Each row was made from one path, in order. Every step used is in the known rows, and no mark comes twice. Write each row's path.
Known rows:
vunuk fedafor kabom: [ 27 -11  -1 -11   6  10   8  12  16  20  12 -13   2 -23  21  11   5 -15
  10  -3 -16   5  15 -21  -5 -17   4   0]
befeg kegok rebug: [  1  -2  -2 -13  19  19  11  -2   9  -6 -16  -3  32 -12   8 -11   0   6
  11   2 -26   1  -1   9  -9   0  -5 -10]
supod fedafor vunuk: [ 16 -13   6 -24  10  -2 -14  -5   6   1  -5  -7  14  -4  11 -18   6   6
  -8   5 -17  -3   4  -6  -2  -6  17  -8]
kegok rebug bana vagol tofab ribuku: [-17  13  -7  29  -2   6  -4   7   1   6  -3   8 -11  30 -13  10 -21  -3
 -16   2  12  -4   0  12  30  26  -9   4]
vagol tofab ribuku fedafor supod: [  0   0   1  -6  -4  -5 -14   6   0  31 -12  -4   3 -14   7  -7  13  -6
   5  13  10  -6 -16  -8   0  11   3   3]
bana vagol tofab supod fedafor vunuk: [  0   0  -1  -9  -7 -10 -14  -7   2  -3  -3   3   2  13   5   1  -5   1
 -22  16  17   2 -12   1 -13  11  20  16]
bana vagol tofab supod fedafor kabom kegok befeg: [  1  -2   4   7 -13 -11   0  -6  -9 -12   6   8  -3 -15   3  12   6   4
  14   6  16   9 -16   6 -29  -1  10  17]
befeg kegok: [  1  -3   2 -21  12  17  14  -1  11  -7  -5  -7  20 -15  11 -10  10  12
   7   4 -22   7   0   0 -15  -5  -7  -7]
rebug bana vagol: [ -9   8  -1   5  -4   7   8   2   9  -7  19   0 -15  33   1  11  -2  12
 -20  -6   7   1  13  -3  15  12 -15 -15]
befeg kegok kabom fedafor vunuk: [ -9 -13  10 -28   4   5   9 -10 -13 -25 -24  -4  35  -7   5 -14  11  19
   4  15 -33  16 -11 -31 -21 -11  -2   1]
vagol tofab: [  0  -1   1 -12  -1  12   6  -7   2  16   1  -6   1 -11  10   2   9  -6
  -8   7  -7  -8  -4   1   2   0  -2   1]
befeg kegok kabom: [ -7  -6   6 -18   6  12  13 -13  -3 -10 -20  -4  31 -12  11  -9  12  25
  17   6 -30  15  -6 -10  -8  -7  -3  -4]
rebug kegok: [ -3   3   0 -25   4   8   5   0   7   0  -2 -10   1  -8   0  -9   7  10
   1  -9 -12  -8  11  -1   7 -14  -9 -12]
bana vagol tofab ribuku: [  1   7   1   8  -6   9  -1   4   2  10   6   0 -12   4  -4  10   0  -2
  -7  11   9   2  -6  -1  19  12  -3  12]
ribuku fedafor kabom kegok rebug bana vagol tofab: [-20   4   4  20  -9  -3   3  -3 -16 -13  16   5 -21  23 -19   9 -10 -13
 -16  -7  24 -10   3   6   1   0  -4  -8]
ribuku tofab supod fedafor kabom kegok befeg: [ 28 -16   0  -7  -2  -2  -1   9  -9   7  -8   3   7 -30   9 -10  18   6
  38 -16  -2  12  -9 -11 -21  -4   4  14]
rebug bana vagol tofab supod: [-20  17  -9  11 -12  -1   4   0   6   0  10   3 -15  31   0  17  -8   2
 -24   2  26   3  -3   4   2  23 -12   8]
vagol tofab supod fedafor vunuk: [  5  -5  -3 -19   1  -9 -17  -7   3   7 -14  -2  14  -6  10 -12   0  -5
 -12  12   1  -1 -13   0 -14   4  20  14]
kabom kegok rebug bana vagol tofab: [-21  13  -1  11   1  -1   5   1  -4 -10  11  10 -14  26 -17  10 -12   3
 -21 -16  15 -16  -3  20  17   8  -4  -6]
fedafor kabom kegok befeg: [ 16  -8   8 -13   0  12  14   3  -6 -11  12   0   7 -38   9   9  18  -1
  28  -9 -15   3  -4  -8 -17 -22  -1  -7]
kabom kegok befeg: [  9  -4   6 -24  12   8   9   5 -10 -14   4   1  17 -30   5  -4  22  21
  22 -17 -14  -3  -9   1  -2 -13   1 -11]
vagol tofab supod fedafor kabom kegok: [ 10  -1   0  -8  -6 -13  -7  -9   4  12   0  -2  -5 -25   4  -5   7 -12
   7   9  -1   1  -6   6 -20 -13  10  16]
fedafor vunuk: [ 13  -6   5 -29   7  13  -1   2   5  -2   6  -5  13 -10   9  -4   7  -3
  -9   0 -14  -4   0 -13  -2  -8   7  -9]
vunuk fedafor kabom kegok befeg: [ 24 -12   5 -18  10   4  10  18  -2  -2  13  -4  12 -43  14   9  16   2
  31 -21 -14   4   0 -16 -14 -28  12   0]
befeg kegok rebug bana: [-17   3  -5  -1  16  14   9   2  10 -12 -15   0  21  11   2 -11  -9   9
   1  -6 -18   2   5  11  -3   9 -14 -14]
ribuku fedafor: [  9  -8   0 -19   8   8   0  -2  -6   0   0 -12  12  -6   8 -19  16   6
   2   0  -4  -1   7  -9   6  -3  -4 -16]
bana vagol tofab ribuku fedafor: [ -1   2   2   6  -4   3  -7   3 -13   3   1  -4  -9   9  -8  -4   3   4
  -7  12  21   2  -5  -5  16  11   0   7]

Write each row's path:
[ 16 -15  10  -9   2  -2   0  -3  -5  -7   2  -2   8 -33   9  -7  18   9
  28  -4 -18   4  -1  -1 -17 -20   8  -7] | supod fedafor kabom kegok befeg
[-10   3   0  17   0  -4 -10   7 -14   1  -6   2 -10  -2 -21 -11  -9 -19
   5  -5   9  -7   0   4  13  -3  -3   2] | vagol tofab ribuku fedafor kabom kegok rebug bana
[-15  10   3  21 -11   2   9  -4  -2  -7  19   9 -25  17 -14  23 -14 -17
 -17  -6  13 -11   2  12   3   0  -6  -2] | fedafor kabom kegok rebug bana vagol tofab
[-13   6 -10  34 -14  -8  -7 -10   8   7  -4   6 -11  30   2  15 -24 -16
 -14  15  18   5   5  12  -6  22  -2   8] | kegok rebug bana vagol tofab supod fedafor kabom
[  2 -10   2 -13  -1   4   8 -14 -12   3 -15  -7  18  -1   8  -6  17  16
   7  11 -29   9   3 -24  11  -5 -13  -5] | kegok kabom fedafor
[ 21 -11   8 -11   3  -5  -3  -6   6   3   8  -7  -5 -22   5 -12  12  -2
  10   2 -18  -1  10   0  -7 -23   8  -6] | supod fedafor kabom kegok
[ -4   3  -8   3  10  11   3   2   8   5  -5  -1   9  16   3  -2  -9   0
  -7 -10 -12  -6  13   7  20  11 -12 -19] | kegok rebug bana
[ 15   0  -2 -18  20   7   5   2   1  -1  -1   1  17 -17  -2  -9   6   4
   7 -16 -18 -13   2  13  15 -11   2 -14] | kabom kegok rebug
[  1   7  -7  19  -2 -15  -6  -1   9 -11   4   9  -9  21  -6   3 -15   0
  -2  -3  12   6  11  13   0   4   0  -2] | tofab supod fedafor kabom kegok rebug bana vagol
[ 20 -11   4  -2  10  -3  -4  -8   5   5  -3  -1   8 -20   3 -12   1  -8
  14  -1 -21  -6  10  11   0 -18  10  -9] | supod fedafor kabom kegok rebug
[ 20  -4  -4 -23  11  -4   0  18  27  33   3  -7  12 -19  29   9  14   2
   6  -7 -10  -7   0 -14  -6  -4  10  -6] | vunuk fedafor supod
[-14  16  -7  21 -13  -3   5   0   2  -6  13  12 -16  15 -11  24 -17 -18
 -11  -4  22  -2  -2  13  -6   8  -7   8] | fedafor kabom kegok rebug bana vagol tofab supod
[-18  11  -2  17   6  -9  -9  10 -19 -11  -1   8 -12  25 -30 -10 -11   7
 -11 -12  25  -8  -3  12  28  12  -1  -2] | kabom kegok rebug bana vagol tofab ribuku fedafor
[ 19  -9   0 -10   2  -8  -3   0  -2  -7  -4   1  15 -35  12  -7  15   8
  34  -1  -7  12  -5   0 -25 -12   9   4] | tofab supod fedafor kabom kegok befeg
[  8  -3  -1 -17  -4  -2   5   1  15  20  -2  -6   9  -9  19   3  21  -1
   1  13 -15  -6  -3 -18  -9   2 -15 -10] | kabom fedafor supod
[ 25 -12  -9 -11   6   0  -8   4   5  25 -16  -4   8  -2  14 -21  11   9
   9  -7  -3   7   2  -8   2  14   0  10] | ribuku tofab supod fedafor
[ 27  -8  -2 -11  19   4   6  15   9  12   7  -4  11 -31   8   5   0 -13
  17 -17 -17  -7  11  -5   1 -26  13  -3] | vunuk fedafor kabom kegok rebug
[-14  -5   3 -19  -7  -3   8 -13 -13  -7 -21  -9  12  -2  -5 -13  11  23
   6   1 -25   4   8 -22  11 -16 -16  -7] | rebug kegok kabom fedafor
[-13   7  -4  25 -23 -11  -5  -9  10   5   8   2 -23  29   5  15 -14 -10
 -16  17  21  10   6   1 -12  16  -4  12] | rebug bana vagol tofab supod fedafor kabom
[ 27  -7   3 -21  12   1   9  15  11  10  19  -9  -2 -34  10   5  11  -8
  14 -15 -14  -1  11 -15  -5 -30  10   1] | vunuk fedafor kabom kegok
[-32   7  -4  23   5   3  -2   7 -10 -17 -19   4   5  30 -20 -12 -17   9
  -7   6  18   6  -6   9   5  23  -8   3] | befeg kegok rebug bana vagol tofab ribuku fedafor
[-14   5  -3  37 -13   4  -6   2 -10   1   0   3 -18  27 -15  10 -21 -21
  -9  10  23   3   5  -2  14  17  -9   3] | kegok rebug bana vagol tofab ribuku fedafor kabom
[  6   2  -3  14  -5 -12  -5 -10   1   0   0   8  -4  -3  -4   9  -9 -13
  -1  10  12  -1  -5  18 -12  -1  12  13] | bana vagol tofab supod fedafor kabom kegok rebug
[-16  13  -1  20  -9   4  -2   8   4   5   8   3 -25  28 -10  10 -11   4
 -17   4  17   1   0   0  23  20 -10   7] | rebug bana vagol tofab ribuku
[-17  12  -9  14   2 -21 -11  -1   1  -6  -6  11  -6  30 -12  -4 -15  11
 -17  -8  21  -7  -3  27   8  17   6   5] | kabom kegok rebug bana vagol tofab supod fedafor
[  4   1   4  16  -3   0  -4   2 -18  -5   4   5 -11  -8 -21   3  -6 -17
   5   6  17  -4  -5   3   8  -5   5   7] | bana vagol tofab ribuku fedafor kabom kegok rebug
[-11  13   1  30  -8   1   0   8   0  -2  11  10 -26  11 -22  17 -19 -16
  -5  -2  14  -4   0  10  15   5  -5   7] | fedafor kabom kegok rebug bana vagol tofab ribuku
[  3 -13   7 -24  -2   2   2 -12 -14  -8 -14  -4  23  -3   7  -6  11  10
  -2  10 -27   7  -4 -34   1 -10   1  -3] | kegok kabom fedafor vunuk
[-12  10  -1  17 -16 -19  -5  -5   6  -5  14   5 -29  19  -7   8  -8  -4
 -15   3  23   4   1   8 -12   4   1  12] | rebug bana vagol tofab supod fedafor kabom kegok
[-15   3   4  27  -9 -11  -4  -9   1  -4   8   7 -23  23 -13   7 -16  -7
 -14  -1   9 -10   6  18   3   2   4  -2] | supod fedafor kabom kegok rebug bana vagol tofab
[-18   9 -14  23  -2 -13 -11  -6   6   4 -13   7  -1  40  -1   1 -20   6
 -19   6  19  -1   0  21   8  29   1   5] | kegok rebug bana vagol tofab supod fedafor
[-15   8   8  21 -14  -7  -4   8 -13 -10  18   2 -36  14 -23   3  -5  -8
  -8   0  28   3   1  -6   8  -1  -5   5] | rebug bana vagol tofab ribuku fedafor kabom kegok
